Each row was made from one path, in order. Every step used is in the known rows, and no mark comes twice. Write each row's path.
Known rows:
mozi > lazin > duvid > vero: -3.50	3.95	5.19	0.72	-0.57	1.76	-0.55	0.16	0.43	2.21	-1.41	4.02	-0.04	-1.48	1.65	2.47	4.84	-1.05	-1.47	4.28	-3.66	3.51	-2.61
vero > mozi > lazin > duvid > veza: -3.87	-0.55	6.15	-1.27	1.32	1.02	-1.29	-1.20	0.67	2.84	-2.94	3.17	-0.63	-0.04	1.82	3.34	6.19	-1.70	-0.74	3.56	-5.52	6.65	-3.85
nipo > veza > vero: -1.06	3.58	1.10	0.76	-3.01	-1.49	0.17	2.01	1.77	1.63	-1.94	-3.98	-3.72	0.39	1.94	2.71	2.78	0.21	1.00	2.00	-2.89	0.37	-0.82
mozi > lazin > duvid > nipo: -1.88	2.52	6.05	-0.23	-0.53	2.94	-0.53	-0.72	-0.71	1.42	-0.68	0.52	0.09	-2.23	3.87	2.54	5.01	-2.30	-0.58	2.06	-3.21	1.61	-3.07
lazin > duvid: -0.24	4.20	3.42	0.13	0.76	2.23	-1.12	0.17	-0.19	1.18	-0.82	1.84	-1.37	-1.47	3.01	2.18	5.19	-0.95	-1.29	3.08	-3.86	3.24	-2.43
mozi > vero: -1.01	3.69	0.92	-0.53	-1.13	0.66	-0.42	1.74	2.26	1.78	-0.07	-0.18	-1.54	-1.94	3.15	1.17	4.44	-1.24	2.16	2.94	-4.89	0.38	-3.08
duvid > nipo: -1.83	4.51	1.70	0.03	-1.24	0.80	-2.58	-0.77	0.28	-0.18	-1.30	-1.60	-1.11	-1.83	4.07	1.19	3.12	-3.62	0.29	0.66	-2.30	0.03	-1.55
mozi > vero > duvid > veza > nipo: -4.70	-0.37	1.54	-0.68	-1.27	1.23	-0.73	-2.44	4.62	0.56	0.72	1.02	-2.33	-0.56	3.08	1.90	4.31	-2.06	0.43	4.02	-7.02	1.52	-4.42
nipo > veza > vero > mozi > lazin: -2.15	0.05	2.85	1.08	-4.18	-2.20	0.70	0.39	1.95	2.62	-3.82	-4.73	-2.07	1.91	0.22	3.54	5.00	-0.17	1.30	3.40	-1.76	2.70	-1.44
nipo > veza > duvid > vero > mozi: -2.58	3.51	2.05	2.45	-0.20	-1.19	-3.95	-0.17	4.12	1.96	-4.88	2.16	0.16	2.13	0.92	3.85	4.02	-2.60	-2.61	3.18	-1.27	3.91	-0.70
lazin > mozi > vero: -1.42	3.02	3.34	1.54	-0.50	1.39	-1.71	2.26	1.95	0.99	-1.93	3.26	-2.01	-3.20	1.91	1.30	3.23	-1.58	3.23	2.79	-5.36	-0.74	-3.64
lazin > duvid > nipo > veza > vero: -1.85	3.58	4.36	1.65	-0.90	-0.03	-0.35	2.25	1.90	0.90	-1.65	-4.27	-2.38	-0.11	4.82	3.13	2.19	0.18	0.11	1.82	-2.79	1.00	-1.22
nipo > veza > duvid: 0.77	3.73	2.65	-0.11	0.06	0.75	-1.60	0.41	1.63	2.54	-2.12	2.67	-1.11	0.18	2.07	4.02	4.89	-2.12	-1.45	1.06	-2.83	0.04	-1.75
nipo > veza > duvid > vero: -1.97	5.12	2.77	1.46	-0.38	0.02	-2.92	0.84	3.10	2.28	-3.09	4.14	-0.49	0.27	1.59	3.44	3.28	-2.27	-2.34	2.33	-2.27	0.94	-1.04
vero > duvid > mozi > lazin: -2.62	0.25	3.16	0.87	-1.55	0.02	-1.15	-3.87	0.82	0.33	-0.90	2.36	-0.71	-0.31	2.61	1.89	3.22	-3.95	-0.62	1.04	-4.96	2.17	-4.52
mozi > lazin > duvid: -0.63	2.69	5.30	-0.47	-0.79	2.50	0.62	-0.55	-1.08	2.70	-0.89	2.86	-0.77	-2.15	2.04	2.78	6.30	-0.93	-0.57	3.35	-3.83	2.72	-3.24
mozi > vero > duvid > veza: -3.27	1.40	1.18	-0.30	1.04	-1.10	-1.48	-1.13	4.01	1.14	0.66	3.71	-2.68	1.36	2.89	1.18	2.41	-2.43	1.46	2.37	-8.07	1.59	-5.15
vero > mozi > lazin: -1.88	0.98	2.47	0.13	-2.68	0.02	-0.89	-2.03	0.10	1.84	-3.21	-0.54	-0.51	0.10	0.47	2.16	6.81	-2.41	0.10	3.48	-1.93	3.75	-2.35
duvid > mozi: -2.45	2.81	2.26	0.13	-0.18	0.98	-2.34	-0.33	0.72	0.16	-1.91	0.33	-1.02	-2.51	4.18	1.33	3.05	-3.46	-0.27	0.37	-4.13	2.73	-2.60
lazin > mozi: -1.10	3.88	3.01	1.84	-0.68	1.62	-2.92	0.40	-0.07	-0.11	-3.17	3.47	-2.53	-2.96	0.91	1.96	3.47	-2.64	1.51	2.07	-3.62	0.39	-2.61
vero > mozi > lazin > duvid > nipo > veza: -2.46	0.29	6.08	0.94	-0.83	0.56	-0.84	-0.82	0.75	3.12	-3.39	-2.44	-0.62	1.24	3.64	4.53	5.57	-2.99	-1.25	2.32	-1.53	2.78	-2.72

Write each row's path:
-1.64	3.10	0.99	1.97	-1.35	-1.18	-2.06	-3.19	1.55	0.57	-0.73	-2.30	-2.93	2.52	3.73	2.92	1.98	-4.52	-1.00	0.56	-2.34	-1.38	-2.90 -> vero > duvid > nipo > veza
-0.99	2.67	-0.49	1.09	-1.00	-0.53	-0.79	-1.55	3.23	0.68	1.04	0.99	-2.01	1.10	2.43	1.11	3.38	-1.88	1.14	3.44	-5.71	0.47	-4.38 -> mozi > vero > duvid
-3.01	1.87	4.19	1.42	-1.52	-0.83	-2.23	-0.33	3.18	3.18	-4.94	2.91	0.84	2.14	0.06	4.43	5.03	-2.62	-1.92	3.38	-1.39	3.61	-1.52 -> nipo > veza > duvid > vero > mozi > lazin
-3.17	-0.13	2.68	1.76	-2.74	-1.11	-0.04	-2.01	2.32	-0.87	-0.98	-0.26	-0.98	0.38	2.14	1.50	1.90	-1.31	0.92	1.54	-5.17	2.88	-3.79 -> veza > vero > duvid > mozi > lazin
-1.45	2.02	1.91	3.16	-0.38	0.34	-2.03	-0.28	2.72	-0.03	-0.64	4.22	-2.54	-0.41	1.29	1.46	2.26	-2.45	2.69	3.40	-6.21	-0.45	-5.03 -> lazin > mozi > vero > duvid
-3.00	1.93	1.14	-0.06	0.72	-0.99	-2.50	-3.20	1.61	0.45	-0.33	3.32	-3.01	1.58	1.92	1.42	2.40	-3.19	-0.44	1.69	-6.41	2.33	-4.06 -> vero > duvid > veza
-2.61	3.22	5.03	-1.16	2.56	1.31	-1.64	0.31	0.66	2.08	-1.04	3.97	-1.83	-1.12	3.57	2.44	4.06	-1.47	-1.19	2.00	-6.42	4.01	-3.18 -> lazin > duvid > veza
-5.28	-0.89	3.13	1.21	-0.52	2.07	-1.91	-1.52	4.69	-0.58	-1.08	3.94	-2.81	-1.74	1.91	2.45	3.16	-2.30	1.78	4.06	-7.62	0.65	-5.19 -> lazin > mozi > vero > duvid > veza > nipo
-3.06	2.12	2.04	-0.27	-0.17	0.83	-1.26	1.50	2.98	1.13	-0.95	0.49	-0.61	-3.22	5.14	0.91	2.75	-2.40	1.35	1.24	-6.07	1.71	-3.68 -> duvid > mozi > vero
-2.16	2.58	4.56	0.38	1.75	2.66	-2.02	0.33	0.63	0.35	-1.64	2.03	-0.50	-2.58	5.16	2.05	3.55	-2.14	-1.59	1.52	-4.64	4.87	-3.29 -> lazin > duvid > mozi
-2.49	2.25	2.45	3.62	-0.24	0.53	-3.07	-0.56	3.15	-1.30	-0.67	2.44	-1.68	-1.06	3.25	1.25	1.07	-3.90	3.01	1.80	-5.36	-1.81	-4.65 -> lazin > mozi > vero > duvid > nipo
-0.70	4.33	2.42	0.12	0.27	1.60	-3.49	-0.34	1.72	-0.63	-1.35	2.42	1.01	-1.90	3.73	2.29	4.11	-2.98	-0.78	0.22	-2.75	0.33	-1.35 -> veza > duvid > nipo
-1.77	3.98	2.20	0.37	-1.64	-0.08	-1.61	0.23	0.54	1.73	-1.96	-3.06	-2.48	-0.48	4.38	2.90	2.88	-3.83	-0.31	0.17	-1.72	-1.52	-1.82 -> duvid > nipo > veza
-1.89	2.95	0.00	2.91	-2.25	-2.06	-2.04	-1.67	2.59	-2.56	-0.04	-3.38	-1.81	1.79	2.94	0.81	1.08	-1.69	1.15	1.78	-3.37	0.38	-2.06 -> veza > vero > duvid > nipo
-1.57	1.56	3.90	-0.24	1.14	1.39	-1.52	2.34	4.53	2.64	-1.92	2.84	0.01	-1.77	5.21	3.73	3.02	-1.99	-0.25	0.10	-5.65	0.67	-3.36 -> nipo > veza > duvid > mozi > vero
-2.63	2.09	4.74	0.02	2.05	2.38	-0.97	2.25	2.88	1.56	-0.48	1.92	0.08	-3.31	6.07	1.62	3.44	-1.19	0.44	2.19	-6.60	3.99	-4.38 -> lazin > duvid > mozi > vero
-2.42	1.55	3.19	3.62	-0.40	-0.52	-2.12	-0.03	3.24	0.70	-1.69	0.72	-2.91	0.89	3.51	2.80	0.66	-4.04	2.29	1.33	-5.04	-3.38	-4.56 -> lazin > mozi > vero > duvid > nipo > veza
-4.49	-0.29	7.13	-2.33	-0.84	4.34	0.67	-1.41	0.80	2.25	-0.89	2.48	-1.18	-3.32	2.82	3.82	7.55	-0.82	-1.72	3.80	-5.74	4.06	-3.55 -> mozi > lazin > duvid > veza > nipo
-2.66	3.69	1.43	2.53	0.39	-0.16	-4.83	-0.71	3.79	-0.02	-4.11	3.90	1.57	0.70	0.62	2.13	4.42	-2.12	-1.89	3.97	-1.83	5.35	-0.97 -> veza > duvid > vero > mozi
-4.78	-0.50	3.48	-0.62	-2.15	-2.02	-0.59	-0.11	2.43	1.21	-3.14	-0.99	-1.44	0.63	0.47	2.16	3.95	-0.14	1.85	3.02	-4.76	5.07	-2.23 -> duvid > veza > vero > mozi > lazin
-2.72	1.23	0.61	2.66	-1.46	-1.70	-1.81	-1.65	3.27	-2.40	-0.83	-1.48	-1.69	0.67	2.91	0.97	0.79	-1.51	0.24	1.47	-5.07	3.50	-2.97 -> veza > vero > duvid > mozi
-2.08	2.30	1.31	1.58	-1.40	-1.35	-0.99	-1.12	3.65	1.68	0.20	-2.83	-2.62	2.19	4.70	2.31	1.87	-3.85	0.92	1.32	-4.42	-2.32	-4.04 -> mozi > vero > duvid > nipo > veza
-1.69	-0.20	5.04	1.30	-2.27	-0.86	0.96	0.83	1.72	3.09	-3.54	-3.41	-1.73	1.84	1.09	4.40	5.58	1.01	-0.17	4.40	-2.14	4.55	-1.99 -> nipo > veza > vero > mozi > lazin > duvid
-3.15	-0.62	3.18	1.57	-2.88	-2.27	0.42	-1.43	2.64	0.95	-1.63	-2.14	-2.33	1.83	2.36	3.29	1.60	-1.49	0.44	0.80	-4.43	1.18	-3.64 -> nipo > veza > vero > duvid > mozi > lazin
-2.32	1.70	3.85	2.63	-0.88	-1.11	-1.58	1.39	2.85	0.57	-3.47	-6.13	-1.51	1.88	4.06	3.57	3.04	-0.45	-0.54	2.76	-1.50	3.76	-1.28 -> lazin > duvid > nipo > veza > vero > mozi
-1.17	2.23	4.15	-0.04	1.13	0.95	-2.55	0.18	2.59	1.80	-3.01	2.78	-0.14	-1.15	4.04	4.04	3.11	-3.13	-2.18	-0.59	-3.79	1.69	-2.57 -> nipo > veza > duvid > mozi
-3.51	3.60	2.77	2.77	0.70	0.36	-3.45	-0.05	2.24	0.73	-3.56	1.36	0.36	0.65	1.92	1.82	4.59	-1.64	-2.55	5.45	-1.91	7.27	-1.83 -> lazin > duvid > vero > mozi
-0.72	2.48	0.10	2.43	-2.96	-2.87	-0.26	-1.13	2.52	0.40	-0.90	-2.96	-3.86	3.56	1.31	2.53	1.99	-0.61	0.13	2.72	-3.32	0.35	-2.38 -> nipo > veza > vero > duvid
-2.79	0.87	5.20	0.84	-0.61	1.53	-1.55	-1.88	0.47	1.28	-2.52	-0.59	0.91	-0.33	3.25	2.95	5.98	-2.79	-0.71	2.88	-1.89	4.44	-2.62 -> vero > mozi > lazin > duvid > nipo
